Each row comes from the steps of one path. Every step used is in the known rows, and no mark comes twice. Write the path behind each row, first mark first.
(in the rows, 128 means zero)
Known rows
seto/rade/fubigad/moni: [168 110 129 158 143 128 176 125  91 120 119 135 130  72 132 145 119 113
 116 135 108 121 158 118 141 150 143 133  75 116 130 101 127 157 152 136
 142  86  63 142 128 207 115 101 162 109 131 177 175 134 143 127 116 162]
seto/rade: [148 123 119 156 137 142 194 131  78 118 144 127 137  95 120 115 122 142
 125 119 123 116 149 112 147 128 150 148  61 113 125 152 144 163 130 115
 132 103 107 113 133 177 132 111 127 141 151 150 149 132 135 103 126 158]
kovu/nake: [124 127 103 134 125 138 160 137 100 125 106  97 159 126 100  84  96 165
 157 106 154 131 123  72 200 114 129 195 142 123 120 170 157 140 113 106
 117 136 136  65 122 133 125 132  56 148 137 159 130 160 149 126 141 170]
rade/fubigad: [129 130 139 129 123 115 157 116 113 121  87 111 135 103 107 115  94 143
 132 144 134 116 142 125 131 159 143 158 111 117 143 116 153 121 148 111
 112  97 104 130 127 167 120 135 109 110 140 186 169 154 173 124 138 164]
seto/rade/fubigad: [166 120 131 163 138 125 177 129  86 125 135 129 141  81 118 124 118 120
 124 138 126 109 157 135 135 149 148 123  69 118 139 116 126 162 142 124
 137  78  78 136 126 193 119 109 145 126 152 173 166 131 133 129 126 160]
fozan/seto/rade/fubigad: [184 125 138 170 166 118 141 144  90 140 150 141 165 105 103 102 123 133
 141 135  98 121 131 167 152 156 132 125  76 153 122 114 116 180 142 124
 140  69  78 148 129 179 137  86 161 130 142 127 137  90 127 138 141 149]
geve/rizi: [125 157 143 129 108 122 155 102  72 103 104 125 155 111 126 125 127 171
 101 110 113 115 101  85 173 152 150 233 100 131 140 177 192 133 101 118
  87 112 183  93 164 116 132 143 102 120 147 130 146 128 136 108 167 107]
fozan/nake/geve/rizi/foful: [143  87 145 126 158 140 119 122  92 107  85 113 144  77  98 126 174 154
 125 102 125 121 120 102 157 134 130 185 135 106 113 195 162 129  82  56
 128 100 200  97 123  84 144 161 102 139 154 150 117 112 117 120 195 140]
seto/rade/fubigad/pevi/nake: [168 107 129 142 159 123 161 138  84 121 151 145 115  69 127 145 108 111
 123 131 117 103 169 147 118 153 132 119  81 103 129  85 127 153 144 147
 133  64  72 156 120 185 106 115 139 121 133 181 167 138 123 147 131 144]
rizi/foful/tisa: [ 58 153 125 110 127 107 184  72 124  80  80 103 164 132 114 128 138 177
 146  98  92 114 129  96 165 125 186 213 122  70 121 176 197  94  83  24
 105 140 182 114 174 119 121 156  90 115 147  96 162  97 166 102 158 115]
moni/fubigad/rade/seto/fozan/nake/kovu/bulapod: [187 106 101 133 183 101 140 127 140 144 103 136 123 111  86  87  90 131
 153 152  53 117 167 160  82 142 113 146  88  96 147 101 111 177 129 109
 137  98  84 157 132 173 105 131 115 129 105 143 157 141 144 127 112 153]
foful/rizi: [ 77 151 130 122 110 134 180 110 103 124  93 113 154 103  99 105 126 161
 113 110 103 107 116  92 155 157 168 196 115 140 139 142 208 118 114  57
  77 111 168  78 152 123 138 138  85 129 147 104 147 136 146  78 147 127]
moni/fubigad/rade/seto/fozan/nake/geve/rizi: [194 109 110 117 171  96 138 118 110 125 104 157 137  96  96 106 109 132
 125 127  51 119 141 163 109 136 122 165  83 112 134  97 140 197 135  98
 136  98 101 139 127 158  97 147 132 109 131 165 155 134 114 138 131 129]
tisa/foful: [ 67 154 112  96 120 146 175  74  92 121  82 120 157 121  81 116 110 159
 135 108 108 149 120 108 145 139 128 189 101 100 120 153 205  90 137  82
 108 139 155  85 154 138 140 157  92 125 159 110 162 121 186 108 139 120]
nake/geve/rizi/foful: [138 123 142 145 104 127 127  97  72  90  78  91 164  91 109 101 171 167
 104  73 135 158  98  84 179 145 165 215  92 125 107 175 195 129  95  47
 104 123 228  77 162 116 116 187 100 109 154 145 141 113 127 126 197 140]
nake/pevi: [ 94 159 113 115 124 153 183 147 109  92 128 124  96 103 101  90 103 172
  92 112 139 153 132  82 161 150 159 207 117 120 115 139 183 128 114  91
 107 108 125 123 116 150 130 156  86 116 141 154 173 143 186  85 137 147]
seto/fozan: [141 120 114 171 139 133 171 147 102 136 125 109 152 140 120  81  99 157
 118 116 126 113 128 128 128 139 137 160  76 120 122 170 154 157 140  96
 123 110 123 104 133 166 142  93 113 132 154 138 146 133 125  86 112 141]
pevi/fubigad/duzav: [132 118 134  84 141 122 158 114 103 101 102 134  81 140 144 136  97 164
 126 146  80 117 102 105 123 158 105 185 100 101 126 104 166 128 189 150
 134 117 119 117 120 200 132 133 100 104 106 198 178 168 172 103 126 173]
moni/fubigad/pevi/nake/fozan/seto/rade: [154 117 124 105 194 101 159 134  94 123 125 167  73 120 123 133  66 134
 143 107  74 134 148 156  88 141 125 154  81  93 111  57 168 171 151 139
 119  86  93 152 129 158 101 133 114 108 120 163 175 159 141 144 123 137]
rade/fubigad/duzav: [135 102 130 107 137 107 146 118 120 123  90 102 119  92 118 140  99 143
 135 147 113  99 131 126 123 169 144 169 118  99 124  81 151 118 148 141
 124  88  86 142 111 188 114 130 129  91 133 199 182 172 177 123 141 165]
fozan/seto/rade/fubigad/pevi/nake/kovu: [199 109 129 165 186 119 109 145  98 141 160 144 140 103 111 118 108 119
 142 130 101 125 150 171 130 168 118 109  85 136 122  85 112 171 133 141
 134  53  81 171 132 166 125  87 143 138 111 122 130  95 124 153 154 142]
nake/geve/rizi: [141 125 145 146 104 142 131 116  68 105  81  97 161  93 113  90 156 166
 105  70 141 162 107  76 171 145 156 209  89 132 106 174 188 142 103  68
 105 116 210  79 151 122 129 182  93 122 153 164 132 136 129 118 193 159]
geve/rizi/foful: [118 160 139 125 111 101 151  78  76  85 100 117 162 110 123 140 149 179
 100 118 106 107  89  97 180 149 166 241 103 120 143 175 200 116  84  83
  94 120 205  87 176 109 114 154 115 101 151 105 158  93 131 121 169  83]
moni/fubigad/pevi: [102 128 116  83 148 102 185 110 110 102  93 125  67 110 108 123  65 159
 134 114  82 127 153 114 102 130 140 189  83  74 107  92 190 152 154 111
 110 120 105 130 137 159  92 164  94 103 120 174 185 171 181 114 121 153]
fubigad/rade/seto/fozan: [196 105  80 137 156 126 148 148 112 118 155 146 185 102 103  81 110 154
 123 145  70 110 134 167 125 132 126 144  89 125 149 117 117 174 142 128
 128  97  77 141 111 176 121 111 127 114 123 137 140 132 117 136 122 119]
seto/fozan/nake/pevi/fubigad/duzav: [153  93 118 143 184 134 145 172 115 131 134 135 101 121 120 107 115 144
 104 131 104  99 127 139 118 158 111 156 116 109 115 142 130 162 138 107
 148  76 102 137  96 163 149  88 128 126 140 162 149 123 112  90 119 132]
foful/tisa/tivi: [ 20 170 152  91 140 140 212  81 132  82  81 118 179 148 131 114 110 141
 157  71 102 146 133  55 169 109 171 203 142  48 102 179 183 115 103  38
  79 128 128 123 167 140 165 156  80 163 139 104 136 141 173  69 166 116]
moni/fubigad/pevi/nake/geve: [126 114 126  82 164 110 158 111 104 111  95 142  60 112 116 128  71 138
 141  90  91 139 160 124  90 138 119 176  96  81  99  83 193 143 149 107
 117 111 129 135 134 146  90 177  82 110 114 189 180 178 162 127 133 156]
seto/fozan/nake: [151  91 119 166 175 135 154 159 108 142 123 121 142 125 111  97 118 142
 128 124 121  94 137 136 123 135 117 146 105 111 121 184 135 160 123  92
 140  92 124 114 114 137 157  84 120 147 156 142 126 122 107  88 124 137]
moni/fubigad/rade: [133 138  97  94 142 109 191  93 115 117  98 150 106 114 103 113  71 148
 143 128  72 124 151 129 110 130 130 179  79  93 132 100 168 163 147 108
 119 127 104 124 127 177  95 162  97 105 123 174 175 167 169 109 113 157]
tivi/tisa: [ 50 151 122  99 110 147 186  89 104 120  66 135 177 165 104 110 102 162
 142  87 119 165 129  64 172 126 148 191 106  93 118 171 200 122 117  83
 101 112 129  81 150 121 153 163  84 153 136 128 139 143 173  89 144 163]
fozan/nake/geve/rizi/foful/tisa/tivi: [106 100 158 112 167 140 131 108 106  94  78 113 163  91 106 130 175 137
 132  85 119 132 118  88 167 126 138 191 155  82 105 197 162 126  70  34
 117  98 190 104 135  84 154 169 102 150 150 129 113 107 116 109 207 121]

Which path is each row?
[141 118  99 155 142 139 155 165  84 132 106 104 167 139 106  74  93 170
 158 106 155 162  99  84 196 116 151 175 134 132 128 143 148 155 118 125
 100 119 132  62 119 130 136 105  65 132 147 152 128 169 143 145 141 168] => kovu/nake/fozan
[  8 171 122  79 106 145 181  55 100 134  48 146 207 154  79 121 117 147
 131  77  92 174 116  77 177 147 152 196 119 101 122 142 231  97 117  50
  84 108 147  65 168 105 157 173  90 146 152  79 144 108 168  93 148 118] => tivi/tisa/foful/rizi
[186 116 137 151 197 136 128 157  70 144 145 182 136 153 142 119  96 130
 156 101 116 146 114 158 117 154 111 132 108 138 131 109 156 143 128 153
 117  75 144 127 122 128 156  91 103 141 138 140 131 151 118 141 147 136] => pevi/nake/fozan/seto/rade
[ 91 173 146 122 111  99 158  67  88  84  88 123 178 114 126 145 153 174
 109  95  87 106  99  88 185 146 184 252 115 102 137 178 203 114  69  66
  84 121 208 104 192 101 122 154 108 107 152  91 151  88 130 115 179  72] => geve/rizi/foful/tisa
[198 100 118 121 163 132 123 138 102 108 129 164 132 118 123  96 121 140
 119 153  65 127 119 160 112 148  82 130  98 130 153 108 111 171 186 123
 148  92 103 138 107 193 130 126 111 118 106 185 144 130 112 144 126 154] => pevi/fubigad/rade/seto/fozan/nake/geve
[159 109 124 148 145 122 173 140  84 116 146 128 119  63 117 132 113 124
 118 138 118 108 163 135 127 148 147 124  74 104 127  90 123 163 147 139
 132  71  63 150 122 196 107 112 147 115 141 177 170 134 133 140 127 149] => seto/rade/fubigad/pevi
[175 129 131 164 167 131 152 146  82 134 157 140 165 116 107  92 127 149
 141 121  96 125 128 149 159 143 133 139  72 149 113 141 132 182 132 115
 137  85  97 133 132 165 143  87 148 141 142 108 126  91 130 119 142 145] => fozan/seto/rade
[201  90  85 132 173 129 140 153 117 121 156 150 179  90  98  90 117 148
 128 150  69  99 140 172 121 130 117 136 103 123 148 125 106 175 133 124
 136  89  76 146  99 162 128 108 129 121 124 139 128 130 110 138 128 118] => fubigad/rade/seto/fozan/nake
[131  98 141 160 174 126 140 131 107 117 103 114 174 120 117 105 155 129
 122  89 112 120 117 122 146 133 139 165 121  90 109 189 140 157  94  33
 126  91 160 115 139 121 152 119 129 148 159 117 122  92  82  98 160 102] => seto/fozan/nake/geve/rizi/foful/tisa/tivi
[178 101 129 154 167 122 158 155  77 123 153 149 118  76 131 139 105 116
 124 128 120 120 153 151 113 154 143 110  79 109 133  71 123 163 150 154
 127  57  71 153 117 183 112 101 142 114 140 178 167 143 122 157 130 142] => seto/rade/fubigad/pevi/nake/fozan
[135 126 155 120 149 133 115  95  85 112  95 151 147 123 138 135 136 129
 133  56 121 137 123 106 144 152 124 200 132 109 117 159 203 101  83  76
 112 110 228 109 153  96 129 177  72 137 136 153 137 139 111 132 195 126] => pevi/nake/geve/rizi/foful/tisa
[178 119  98 107 178  99 162 132 127 122 120 163 111 104  93 104  88 136
 127 139  52 120 153 168  97 136 122 160  90 106 135  83 138 189 140 106
 138  94  72 154 111 168  98 142 128 106 125 165 166 141 136 124 107 130] => moni/fubigad/rade/seto/fozan/nake/pevi
[106 165 129 105 127 147 173 142 104  83 127 146  71 123 119  97  95 166
  86 129 120 160 121  95 150 165 127 196 111 126 128 117 172 132 156 110
 116 104 122 130 116 177 127 157  81 110 119 174 183 140 181  96 126 156] => nake/pevi/fubigad
[125 103 129  96 159 126 122 128  82  89 128 133  98  88 132 141 117 151
 117  78 120 129 132 112 126 150 125 186 123  86  98 112 190 108 115 114
 105 101 174 126 133 116 101 175  78 111 112 159 156 145 130 153 178 114] => fubigad/pevi/nake/geve/rizi/foful
[125 102 106 100 166 138 125 133 113 107 129 120  70 105 127 140  74 148
 137 103 130 126 168 101 101 152 111 162 119  73 112 108 174 102 126 149
  97  93 139 147 131 122 111 145  56 133  81 152 147 168 164 133 158 136] => fubigad/pevi/nake/kovu
[194 113 144 153 199 129 121 159  76 150 142 181 138 144 140 127  93 117
 155 111 118 143 118 170 112 162 111 120 111 140 139  92 149 144 133 156
 117  61 131 138 119 136 150  88 110 133 136 152 139 149 117 153 150 137] => pevi/nake/fozan/seto/rade/fubigad
[198 111 141 178 191 122 106 156 102 152 158 135 143 102 102  97 118 119
 150 135 100 126 156 165 121 175 113 111  88 137 121  95  93 162 127 144
 140  53  82 175 136 174 131  87 140 147 106 116 135  93 128 154 151 149] => fozan/seto/rade/fubigad/pevi/nake/kovu/bulapod
[122 133 159 111 156 135 122  86  91 102  94 149 154 130 145 139 132 116
 138  52 126 147 117  98 148 145 121 197 140  97 110 160 201  99  84  66
 104 107 221 109 159 100 133 185  74 147 130 142 136 139 109 124 196 111] => pevi/nake/geve/rizi/foful/tisa/tivi
[165  87 107 178 172 140 130 153 124 148 112  98 132 128 107  99 110 139
 131 130 134 104 150 127 111 144 116 133 100 102 127 181 126 155 111  90
 129  85 128 125 127 127 150  78 106 156 132 126 116 118 116  89 129 144] => seto/fozan/nake/kovu
[193 110 116 111 168 125 136 137 108 108 136 174 130 127 124 106 107 144
 121 169  57 113 120 164 108 148  81 135  99 127 163 110 112 167 189 138
 143  94  89 142 107 192 132 112 115 120 104 176 149 130 120 138 115 145] => pevi/fubigad/rade/seto/fozan/nake
[128 123 120 179 130 155 130 120 144 145  84  49 120 129  81  58 104 160
 161 135 150 151 172  59 115 163 133 164  99  91 140 181 124  99  91 106
 100 118 163 128 170 149 135 133  49 171  85 104 135 141 204  93 146 199] => nake/kovu/bulapod
[204  92 126 156 184 117 125 170 116 130 132 121 182 119 102  87 126 146
 129 138  83 101 131 174 116 125 118 136  99 135 140 157 117 175 129 101
 145  81  93 141 124 138 145  87 144 139 147 128 125 119 110 126 132 115] => rade/seto/fozan/nake
[179 110 100 109 176  97 159 121 123 127 111 158 124 110  96 110  87 137
 142 142  51 111 154 171  94 127 117 153  86 100 141  95 134 191 146 108
 137 101  79 144 119 167 100 135 128 113 126 162 161 146 134 127 108 138] => moni/fubigad/rade/seto/fozan/nake
[180 119 134 159 174 115 138 151  90 133 160 142 152  96 105 105 121 134
 135 133  94 121 137 168 147 155 135 123  79 143 113  95 114 181 145 132
 135  60  67 158 125 180 127  89 158 124 134 129 140  91 129 147 146 140] => fozan/seto/rade/fubigad/pevi
[113 129 128 135 123 132 132 104  89  99  79  88 199 115 109  88 141 144
 145  60 152 164  99  55 232 114 154 217 154 111 103 175 166 139  78  44
 103 132 187  61 154 111 120 171  65 148 143 135 121 122 114 145 192 138] => kovu/nake/geve/rizi/foful/tisa/tivi
[195 108 142 151 204 133 120 153  79 144 133 185 131 141 149 139  95 113
 148 108 106 150 121 157 116 164 113 124 114 138 134  81 148 139 140 164
 119  68 121 140 118 145 147  83 121 120 121 154 144 152 124 153 145 138] => pevi/nake/fozan/seto/rade/fubigad/moni
[176 112 105 175 165 134 140 179  76 145 132 120 185 136 106  72 105 160
 162 111 139 161  99 113 200 123 145 152 120 149 125 126 122 182 118 132
 113  97 111  79 119 141 143  78  93 136 148 132 117 135 118 160 143 159] => kovu/nake/fozan/seto/rade
[120 160 110  95 133 149 174 142 107  84 142 161  76 108 114  97  93 163
  82 140 103 154 124 105 147 167 123 191 112 122 136  98 156 138 156 121
 120 102 106 139 101 189 121 160  83 100 108 178 182 139 172 107 123 150] => nake/pevi/fubigad/rade
[142 155 109 100 139 143 161 150 111  83 149 162  92 108 114  93 100 160
  84 146  90 154 123 124 142 165 122 184 112 133 142  91 147 149 159 122
 124  94  94 151 101 188 114 155  95 100 107 171 179 135 165 119 125 141] => nake/pevi/fubigad/rade/seto
[175 122  96 114 159  94 168 112 122 122 112 153 131 115 102  99  76 140
 137 138  51 119 149 166  98 131 126 160  70 105 140  88 145 188 152 109
 129 111  78 142 128 181  95 138 126 105 127 161 171 151 140 127 104 139] => moni/fubigad/rade/seto/fozan
[154 117 118 132 158 152 112 104 117 136 106 127 101 147 132 134  74 126
 158 107 153 132 162 103 102 155  96 155 117  97 139 150 177  90 104 128
 103 104 182 129 145 109 132 136  44 163  89 141 132 169 160 107 158 161] => pevi/nake/kovu
[130 124 133  84 160  92 144  95  96 100  91 143  72 106 122 145  87 140
 127  90  83 131 143 129 102 142 130 199  97  81 109  83 199 141 130  98
 113 113 155 130 152 133  78 186  94  97 117 169 185 153 143 138 146 126] => moni/fubigad/pevi/nake/geve/rizi/foful
[206 111 151 164 178 116 105 148  71 134 155 157 156  87 118 115 133 121
 127 112  95 126 129 170 148 170 125 131  85 156 111  93 123 183 129 133
 134  51 101 156 130 161 127 102 158 127 132 135 131  88  97 165 169 127] => fozan/seto/rade/fubigad/pevi/nake/geve/rizi
[183 112 109 177 163 126 132 177  78 148 127 120 184 130 107  76 102 148
 161 119 140 160 103 124 194 131 144 142 124 153 130 107 114 183 126 135
 114  87  95  91 114 150 135  76 105 132 149 144 124 136 117 172 143 160] => kovu/nake/fozan/seto/rade/fubigad
[107 156 126 100 135 149 175 138 108  80 113 153  58 116 135 121 101 155
  77 127 101 172 124  78 153 166 125 202 118 127 120 102 173 128 165 122
 123 113 110 134 116 190 124 149  97  92  99 178 195 140 190  95 117 156] => nake/pevi/fubigad/moni
[201 107 110 121 167 128 117 133 118 112 129 158 122 127 122 104 101 139
 124 172  68 121 132 157 103 154  81 124  96 120 166 107 107 164 180 139
 138  89  94 150 116 187 126 109 104 126  87 162 140 126 128 138 121 147] => pevi/fubigad/rade/seto/fozan/nake/kovu
[190 111 133 157 174 112 134 147  92 139 150 137 158 102 112 114 122 135
 139 136  87 111 126 167 146 161 134 128  83 146 111  93 115 182 142 135
 145  63  69 154 122 188 133  83 170 121 137 134 142 101 132 134 144 148] => fozan/seto/rade/fubigad/duzav
[134 141  92 116 136 144 153 152 106 105 133 136 119 117 105  79  90 157
 123 122 136 153 119  84 201 137 117 198 150 132 131 120 138 150 130 119
 126 118 109  98 101 162 112 141  55 129 117 175 154 147 147 138 133 162] => kovu/nake/pevi/fubigad/rade
[181 121 123 181 173 132 156 180  66 136 142 142 166 141 119  84 117 167
 140 118 111 170  97 148 148 143 166 125  70 148 127 107 130 189 138 134
 104  72 105 113 126 155 161  65 142 118 159 114 130 124 133 138 143 147] => nake/fozan/seto/rade
[178 101 119 153 157 125 144 134  93 124 145 130 106  70 124 144 102 108
 127 130 129 112 179 138 109 161 133 109  78  98 133  81 120 154 137 147
 128  60  77 165 129 181 104 109 129 129 116 171 159 137 131 148 138 148] => seto/rade/fubigad/pevi/nake/kovu
